Every row comes from one small tree of marks. The marks that hang from a mark follow it in brackets, in alphabetical order. Every link used is in the known rows. Which tree was each row made from?
Known rows
C(U(G(B J(Y)))): [-39.2  20.3  35.1 -10.4 -36.5  10.3  25.2 -17.5  32.0  47.6  40.9  -6.0
 -20.8  13.5  37.8 -39.9  13.4  13.4 -24.9  -7.1 -47.0  11.9]
U(G(B J)): [-42.0   4.1  17.1 -10.1 -32.1   3.7  17.4 -20.3  23.9  28.1  44.1   8.1
 -11.6  18.6  31.2 -30.1  11.5  15.1 -21.5  -5.0 -53.3   7.5]
N(G(B(C) J U)): [-41.5  27.7   1.8  19.4 -26.7   0.6  13.3 -20.5  17.4  32.0  31.2  14.9
 -14.8   6.4   0.3 -26.5  -2.9  11.4 -56.8 -23.5 -18.8  -2.1]
J(Y(U Z)): [-40.3  14.0  34.3 -17.4 -26.9   6.0  14.8  -7.9  -0.6  29.3  24.9 -17.8
 -49.2  18.6  56.8 -15.2  16.0   9.6 -40.6 -20.2 -36.8 -12.0]
N(G(B(C) J)): [-43.9  11.4  -2.9  11.6 -19.8  -3.7   2.6 -16.3  14.2  31.3  29.6   7.3
 -12.7   4.9  11.2 -19.5 -11.6  11.6 -41.3 -22.8 -31.2   7.0]
P(B(C) Z(G(J(Y) U))): [-37.3  27.9   5.9   6.4 -20.2  25.0  13.0 -13.1  11.8  43.7  26.2 -17.5
  -7.7  30.2   8.3 -10.9  -0.5  29.1 -20.4  -4.7 -28.6   9.9]
Y(J U(G(B)) Z): [-45.2  13.2  18.5 -19.3 -41.3  -7.6  23.8  -7.3  11.1  21.8  51.5  -9.9
 -49.0   6.7  66.6 -30.2  29.0  30.6 -34.3 -25.4 -40.0  -8.7]
U(G(B(C) J(Y))): [-43.5   2.6  15.7  -4.3 -22.2   2.4   1.9 -15.2  26.4  20.2  36.7  -7.2
 -26.0  19.6  40.2 -26.4   5.6  21.4 -40.4 -17.4 -48.7   7.2]
P(Z(G)): [-31.1  11.8  10.5  -9.5 -26.6   7.1  22.3 -12.8   4.9  43.1  28.6  -9.5
  -4.4  20.2   8.3 -13.2  -2.6  13.3   3.1  16.4 -45.0  11.2]
N(G(B J)): [-38.7  15.1   9.5   2.1 -22.4   1.7  13.3 -16.0  19.3  41.2  29.5  19.0
  -7.7  11.3  13.2 -26.3  -1.8   5.8 -33.0 -14.1 -40.5  11.6]
Z(G(B J U)): [-33.7  31.3  31.8  -1.0 -44.0  12.2  39.0 -18.4  27.5  36.9  34.9  19.6
 -11.2  11.0  -0.9 -37.3   8.0  18.6 -38.1  -1.1 -30.6   8.3]
L(C): [-45.9  -2.2  14.2 -12.0 -27.8   3.7   5.1 -12.1 -10.8  24.9  25.8   2.1
 -15.5  24.5  23.8 -21.3  -8.7   2.0 -30.2  -4.5 -39.7  -7.8]
J(Y(Z(G(B)))): [-38.8  21.4  35.0 -15.1 -30.1  -1.2  17.9   1.1  28.8  32.0  22.1  -1.3
 -35.6  11.7  31.0 -29.6  12.0   4.9 -31.8  -3.1 -44.0  18.3]
N(G): [-39.0   8.5   1.0  -2.3 -12.8  -3.2   8.7 -12.4  -2.0  40.6  29.8   2.4
  -5.9  12.4  10.9 -17.3  -7.5  -4.7 -19.1  -8.4 -40.7  -1.4]
Z(G): [-36.0   8.1  18.0 -11.9 -27.6   3.9  25.3  -9.5   2.5  35.6  33.8  -4.3
  -9.0  12.1   8.3 -20.8  -5.4   8.4  -8.4   5.2 -43.6   4.2]
J(Y(U(G(B(C))) Z)): [-49.5   8.7  20.6  -6.5 -26.1  -5.3   8.7  -5.0  18.6  11.5  38.1 -25.2
 -57.3  11.4  63.0 -23.3  20.7  14.5 -48.7 -25.8 -36.9  -6.8]
Z(G(B(C) J(Y) U)): [-35.0  29.7  31.6   4.7 -33.3  10.8  22.8 -12.9  30.1  28.9  27.2   4.6
 -25.8  12.6   7.4 -33.3   2.6  24.3 -56.1 -14.2 -26.1   7.8]
B(C(U(G))): [-47.0   7.8  -0.1  -0.7 -32.6  -1.3  17.3 -19.8  -1.6  33.9  49.1 -30.5
 -15.6   2.5  24.5 -20.3  -4.8   8.5 -10.0  -5.8 -32.4  -9.7]
L(G(J)): [-41.2   8.3   9.9 -14.8 -33.1   7.7  11.0 -23.7  -4.6  46.8  37.2   6.7
 -12.4  15.7  18.0 -26.1 -11.3  17.4 -29.5  -8.2 -43.2  13.3]
J(Y(U)): [-36.3   8.3  36.0 -11.2 -17.9   7.9  19.2  -5.8  -2.3  37.6  25.5 -15.3
 -36.9  24.6  46.3 -19.4  11.0   7.2 -34.9 -16.3 -41.0 -14.3]
G(B(C) J(Y) U): [-38.7  26.3  27.3   9.0 -29.4   6.8  12.2 -16.7  22.2  29.4  22.2   4.8
 -29.2  22.3  24.2 -26.9   8.0  17.4 -63.6 -20.6 -26.3  -3.8]

Which tree is each row?
[-45.3  31.0  17.6  -0.9 -56.5   5.7  28.4 -19.4  20.4  34.7  37.5 -11.0
 -28.4 -12.8  15.5 -24.8  -5.5  25.7 -29.7 -10.8 -18.0  14.8] => Y(Z(G(B(C(U)) J)))
[-36.9  17.2  30.2 -20.9 -48.8  17.5  33.0 -21.5   2.7  26.4  39.9  -6.5
 -34.1   1.1  30.8 -18.7   3.6  32.1 -29.5 -14.5 -31.1   0.7] => Y(U Z(G(J)))
[-31.7  24.3  35.4  -7.9 -30.3  18.4  19.3 -24.0  11.0  39.8  24.9   6.5
 -20.5  28.3  23.3 -26.4   9.6  16.1 -47.1 -11.6 -35.2  -6.9] => G(J(Y) U)
[-38.0  27.2  19.2   8.8 -42.1   7.7  29.0 -18.6  21.9  27.3  34.9   7.9
 -16.7   5.5  -2.6 -30.2  -1.6  24.9 -45.7 -10.2 -20.8   3.9] => Z(G(B(C) J U))
[-45.0   2.6  21.3   0.4 -16.6  -3.7  11.3  -1.8  17.2  19.4  38.5 -22.6
 -44.2  17.8  52.6 -27.7  15.4  12.7 -42.7 -22.9 -41.1  -9.1] => J(Y(U(G(B(C)))))
[-40.0   7.0  35.0  -9.5 -19.0   1.0  21.2  -1.1  22.1  29.1  38.1 -11.5
 -39.2  23.2  54.1 -34.8  24.9   6.2 -34.7 -14.1 -50.1  -4.4] => J(Y(U(G(B))))
[-42.3  35.5  13.0   8.5 -27.7   3.1   3.8 -18.0  26.3  27.6  23.1   8.1
 -36.4   6.4  20.8 -26.3   6.1  13.8 -72.0 -31.0 -18.5   5.0] => N(G(B(C) J(Y(Z)) U))
[-32.8  16.7  18.5   0.2 -27.0  10.1  10.4 -10.4  28.4  36.0  20.6  -7.9
 -20.2  20.1  18.6 -17.9  -3.5  29.6 -28.5  -2.0 -41.0  24.2] => P(Z(G(B(C) J(Y))))
[-42.6  33.7  16.6   2.6 -51.0   6.8  25.5 -21.2  23.5  19.1  34.5   5.2
 -29.2  -0.6   8.4 -26.4   4.6  26.4 -51.8 -13.5 -17.2   6.4] => Y(Z(G(B(C) J U)))
[-42.5  34.2  10.9  -0.6 -47.4  -8.2  24.9  -7.0  14.6  22.6  38.3  -2.1
 -39.6  -2.3  20.2 -29.2  10.1  32.5 -49.3 -20.0 -14.6  -0.8] => Y(J Z(G(B(C) U)))
[-42.8  19.4  31.0  -4.6 -31.2  -1.4  19.5   2.8  18.2  20.1  27.5 -20.2
 -55.5   2.3  41.6 -23.2   9.7  17.8 -49.5 -22.1 -26.9   2.8] => J(Y(U Z(G(B(C)))))
[-49.1  21.0  20.7  -7.7 -51.9   8.5  18.5 -17.1   6.5  53.1  35.3  11.5
 -19.6   6.3  15.7 -48.3 -13.9  12.2 -44.8  -8.6 -28.0  21.4] => L(C(U) G(B J))
[-48.4  16.7  36.2 -20.9 -44.2  11.2   7.1  -9.1   9.4  30.5  26.8   7.5
 -57.1  14.9  52.0 -43.1   3.8  22.3 -76.2 -28.9 -31.9  15.9] => L(C G(B J(Y(U Z))))
[-37.8  37.0  30.5  -7.9 -53.5  10.8  35.0 -20.6  28.5  29.4  34.2  17.1
 -24.5   4.6   9.2 -33.6  14.1  20.0 -43.3  -4.9 -26.1  10.9] => Y(Z(G(B J U)))
[-27.7  27.5  39.8 -12.0 -34.4  22.3  30.0 -20.3  17.6  39.4  29.9   6.7
 -17.2  18.3   6.1 -32.1   3.5  23.2 -40.9  -4.5 -34.7   5.0] => Z(G(J(Y) U))
[-44.2  12.7  33.4 -15.6 -28.0  -0.6  17.4  -4.3  23.8  22.5  38.0 -13.6
 -52.1  16.8  64.0 -30.8  30.2   8.4 -40.1 -17.2 -46.3  -2.5] => J(Y(U(G(B)) Z))
[-45.9   2.1  12.9   1.2 -33.5   3.6  18.9 -18.2  13.0  16.1  48.5 -10.9
 -31.5   9.4  42.2 -23.9   8.4  28.5 -39.5 -23.8 -35.9  -8.7] => Y(U(G(B(C) J)))
[-40.2  22.4  19.2 -18.0 -42.7  -7.8  24.6  -2.3  16.3  31.8  36.3   2.4
 -32.8   1.7  32.7 -28.8  10.6  26.8 -25.4 -11.3 -37.2  12.8] => Y(J Z(G(B)))
